Known rows, with every way that one mark hangs from another:
mege[bofe[naporek] fale[bifot[perus[siza]] tagef tipami]]: [ 0.11  0.22 -3.36  0.08  5.10 -4.60  0.32 -1.25 -4.65  0.37 -1.54  0.09
 -0.26  1.48  2.30 -1.48  3.79  0.14 -3.09  1.57 -0.84 -2.22]
perus[siza]: [-0.17 -0.14  2.34  1.33 -3.18  2.24 -1.89 -0.77  2.38 -0.44  1.72  1.59
 -1.58 -1.43 -0.72 -1.04 -0.33  1.36 -0.44 -2.40 -0.53  2.67]
tipami[fale[bifot]]: [ 0.72  0.35  3.62 -2.08 -5.25  3.21  1.15  0.66  0.31  1.94 -1.15 -3.82
 -2.36  0.08 -0.69  1.84 -0.19  0.60  0.90  0.90 -1.07 -1.03]
naporek[bofe[mege]]: [-0.14 -1.31  5.73  0.66 -4.30  3.64 -0.96  2.05  2.31  0.97 -0.15 -1.53
 -2.56 -1.17  0.67  2.82 -1.26  0.29 -0.13 -1.97 -0.61 -0.10]
naporek[bofe[mege[fale[bifot tagef tipami]]]]: [-0.87 -0.83  0.98 -0.11  0.65 -0.24  0.34 -0.14 -0.15  0.52 -2.64 -0.59
 -0.95 -0.83  1.10  3.05 -0.24 -0.42  0.60  0.26  0.04 -2.60]
naporek[bofe[mege[fale[bifot tagef]]]]: [-1.64 -1.94  2.60  0.17 -1.34  1.44  0.43  0.66 -0.03  0.76 -1.40 -1.05
 -1.85 -1.10  1.99  2.65 -1.35  0.24  0.23 -0.81 -0.27 -0.82]
tipami[fale[bifot[perus[siza[duru]]] tagef]]: [ 1.36 -0.12 -0.32  2.10 -3.22 -1.82  1.88  0.36 -0.72  0.49  1.85 -0.36
 -0.95 -1.20 -1.35 -2.03 -0.46 -2.04  2.04 -0.62  0.46 -0.33]
tagef[fale[bifot[perus] tipami]]: [ 1.17  2.57  1.21 -1.52  0.11 -1.08  1.29  1.01  1.30 -0.12  0.09  0.85
  1.55  1.56 -1.74  0.04  2.68 -0.50 -0.22  1.43 -1.23  1.22]
teset[fale[bifot tagef tipami]]: [ 1.83  0.67 -3.70 -2.51  1.00 -0.85  1.10  0.72  0.57 -1.86 -1.57 -3.12
  1.10  1.64 -1.21  1.40  1.61 -0.91  1.48  1.40  2.78 -3.58]
fale[tagef]: [ 0.57 -2.32  1.13 -0.02 -1.30  2.99 -0.37 -0.64  0.86  0.56 -0.06 -0.26
  0.42 -0.49 -1.88 -0.28 -0.78  1.48  1.99 -1.20  0.34  1.88]
bofe[mege[fale[tagef]] naporek]: [-0.66 -4.11  5.10 -0.40 -0.61  1.06 -1.53  1.83  1.11  0.86 -1.48 -1.15
  0.17 -0.11  2.44 -0.72 -0.09  4.03 -3.14 -0.87 -2.95 -1.60]
perus[bifot[fale] siza[duru]]: [-3.45  1.17 -0.78  3.22 -3.69  2.73 -0.92  1.02  1.84 -1.52  4.51  2.34
 -0.39 -2.47 -0.57 -1.49 -5.70  2.35  0.87 -3.94  2.30  2.63]
bofe[mege[fale]]: [-1.57 -2.53  5.66 -2.07 -1.29  2.94 -3.78  2.05  1.63  0.49 -0.52 -0.15
 -0.19 -0.11  2.19  1.42 -1.49  2.69 -2.24 -0.26 -4.10  2.07]
perus[bifot]: [-0.82  0.30  2.34  0.43 -3.16  4.28 -1.74  1.21  1.10 -0.03  2.79 -1.18
 -1.02 -1.86 -0.65 -0.27 -4.29  3.22  0.37 -1.78  1.19  2.23]
tipami[fale[bifot[perus] tagef]]: [ 2.21 -0.09  0.41 -0.19 -2.62 -0.36  2.29 -0.47 -1.35  1.50  0.29 -2.09
 -0.65 -0.05 -1.08 -1.19 -0.19 -2.18  1.33  1.12  0.59 -0.12]
duru[siza]: [-1.36 -2.28  3.03 -1.21  0.22  3.74 -1.50  1.93  2.11  0.41  0.19 -1.77
  0.00 -0.77  0.13  2.33  1.07  0.67  0.33 -0.26 -3.04  2.03]
bifot[fale[tagef tipami] perus[siza[duru]]]: [-0.19  1.47 -5.21  2.90  2.25 -2.07  0.91 -2.00  0.69 -1.77  2.46  4.66
  2.81  0.59 -1.39 -2.96 -0.48 -3.12  1.03 -0.86  2.30  1.88]
naporek[bofe[mege[fale[bifot[perus[siza]] tagef tipami]]]]: [-0.32  0.36 -0.67  2.24  1.59 -3.39  0.38 -1.11 -0.44 -0.35  0.02  2.24
 -1.26 -1.49  1.76 -0.33  0.02 -2.82 -0.83 -0.33  0.98 -1.26]
teset[fale[bifot[perus] tagef]]: [ 2.14  0.32 -2.88 -1.62 -0.42 -0.90  1.25  1.37  0.31 -1.69  1.97 -2.84
  0.07  1.76  0.46 -0.94  0.40 -2.27 -0.19  0.84  2.23  0.13]
tipami[fale]: [ 0.03 -1.24  5.26 -2.11 -5.30  3.92 -0.23  1.69  0.93  2.07 -1.58 -2.91
 -1.26 -0.03 -1.23  0.88 -0.80  1.30  0.19 -0.02 -1.85  0.34]
perus[bifot[fale[tagef tipami]] siza[duru]]: [-2.27  1.32 -4.40  3.99  0.13 -0.17  0.13 -0.56  0.57 -1.96  2.60  3.55
  1.70 -2.55 -2.01 -2.18 -4.78  1.19  2.35 -3.30  4.05 -0.05]

Rows:
[ 3.08  2.31 -4.96  2.71  2.79 -4.19  0.85 -3.96 -0.60 -1.14  1.64  2.66
  0.35 -0.41 -1.50 -2.38  1.50 -3.06  1.57  0.54  2.41 -0.56]
fale[bifot[perus[siza]] tagef tipami]
[ 0.55  2.60  0.51  0.80 -0.54 -2.66  0.90  1.77  1.76 -1.24  1.52  2.54
  1.27  0.48 -1.93 -0.99  2.30 -0.54  0.55 -0.36 -1.36  0.96]
tagef[fale[bifot[perus[siza[duru]]] tipami]]
[ 0.43  1.33 -4.44  0.04  2.94 -0.14  1.33 -2.82  0.14 -0.57  0.73  2.47
  3.17  2.03 -1.06 -1.71 -0.25 -3.13  0.58  1.53  2.22  2.10]
bifot[fale[tagef tipami] perus]
[-0.32 -1.62  5.25 -1.70  0.34  0.94 -2.16  1.78  1.54  0.64 -2.33 -1.45
  0.12  0.96  2.63  0.84  1.23  3.75 -4.14  0.64 -3.81 -2.97]
bofe[mege[fale[tipami]] naporek]
[-0.06  3.20 -3.01  1.25  1.31 -0.96  0.07 -2.98  1.47 -1.27  2.40  4.38
  1.10  1.16 -0.22 -2.70  0.02 -3.13 -1.56  0.31  1.61  3.07]
bifot[fale[tipami] perus[siza]]
[-1.42  0.16  2.76 -1.01 -0.55  1.18 -0.16  0.61  0.50  0.57 -2.07 -1.25
 -1.99 -0.29  2.10  3.92 -0.19 -0.11 -0.66  0.51 -1.10 -1.99]
naporek[bofe[mege[fale[bifot tipami]]]]
[-2.26 -4.04  2.02 -2.29  1.67  1.74 -0.94  2.09 -3.26  1.81 -3.17 -2.58
 -0.18  1.50  2.21  0.48  1.51  4.19 -2.69  0.15 -2.82 -0.22]
mege[bofe[naporek] fale[tagef]]
[ 1.95  1.49 -5.43  0.29  1.65 -4.10  0.95  1.24  0.28 -2.98  1.94 -0.57
  1.13  1.18 -0.78 -1.45  1.42 -3.05  0.86  0.27  2.78 -2.42]
teset[fale[bifot[perus[siza[duru]]] tagef tipami]]
[-0.24 -0.16  0.08  0.44  1.74 -1.59  0.83 -0.20 -0.81  0.19 -0.88  0.08
 -0.69 -0.19  1.91  1.46 -0.01 -2.40 -0.50  0.85  0.34 -1.28]
naporek[bofe[mege[fale[bifot[perus] tagef tipami]]]]
[ 2.11  0.82 -2.96 -0.09  1.77 -0.14  0.93 -3.01 -0.31 -0.09 -1.48 -0.52
  0.66 -0.09 -2.15  1.44  1.13 -0.19  3.27  0.96  1.61 -2.14]
fale[bifot tagef tipami]
[ 2.07  0.46 -0.30  1.75 -2.76 -2.23  1.80 -1.03 -0.96  0.84  1.03  0.11
 -1.29 -1.35 -1.17 -2.66 -0.08 -2.47  0.95 -0.04  1.09 -0.13]
tipami[fale[bifot[perus[siza]] tagef]]
[-0.63 -1.29 -1.37  0.26  2.46 -2.84  0.31 -0.24 -4.37  0.90  0.13 -0.51
 -1.48  1.03  2.93 -2.02  2.37  0.95 -3.38  0.53 -1.49  0.07]
mege[bofe[naporek] fale[bifot[perus[siza]] tagef]]
[ 2.43  3.77 -2.58  1.40  1.22 -2.31  0.08 -3.11  0.46 -0.86  2.40  1.83
 -1.20  0.09 -0.46 -1.14  1.78 -2.70 -0.22  0.97  0.91  0.28]
fale[bifot[perus[siza]] tipami]
[-1.35  1.41 -3.58  1.09  0.83  1.80  0.45 -1.17 -0.06 -0.60  0.62  1.29
  2.21 -1.04 -1.85 -0.82 -4.35  1.45  1.78 -0.74  4.13  0.36]
perus[bifot[fale[tagef tipami]]]
[ 0.36  1.88  2.27 -2.09 -1.02  0.61  1.01  1.44  1.88  0.17 -2.04 -0.22
  1.17  0.82 -2.26  1.66  2.39  1.75  0.82  0.85 -1.56 -0.14]
tagef[fale[bifot tipami]]
[-2.68 -3.90  0.81 -2.94  2.13  1.88 -2.24  1.33 -3.37  1.50 -2.67 -0.77
  0.58  0.98  1.15  1.23  0.24  2.47 -0.76  0.24 -2.66  2.70]
mege[bofe fale[tagef]]
[ 0.86 -0.42 -0.48 -0.76  3.50 -2.97 -1.60 -0.92 -0.63 -0.12 -0.47  1.19
  1.41  0.41  1.67  0.00  0.21 -0.97 -0.90  2.07 -1.65 -0.35]
bofe[mege[fale[bifot[perus] tagef tipami]]]
[-1.47 -0.98 -2.74 -2.90  4.79 -0.76 -1.07 -0.87 -4.41  0.93 -3.82 -1.03
  0.72  1.32  0.77  2.78  1.94  1.19  0.58  2.22 -1.53 -1.03]
mege[bofe fale[bifot tagef tipami]]
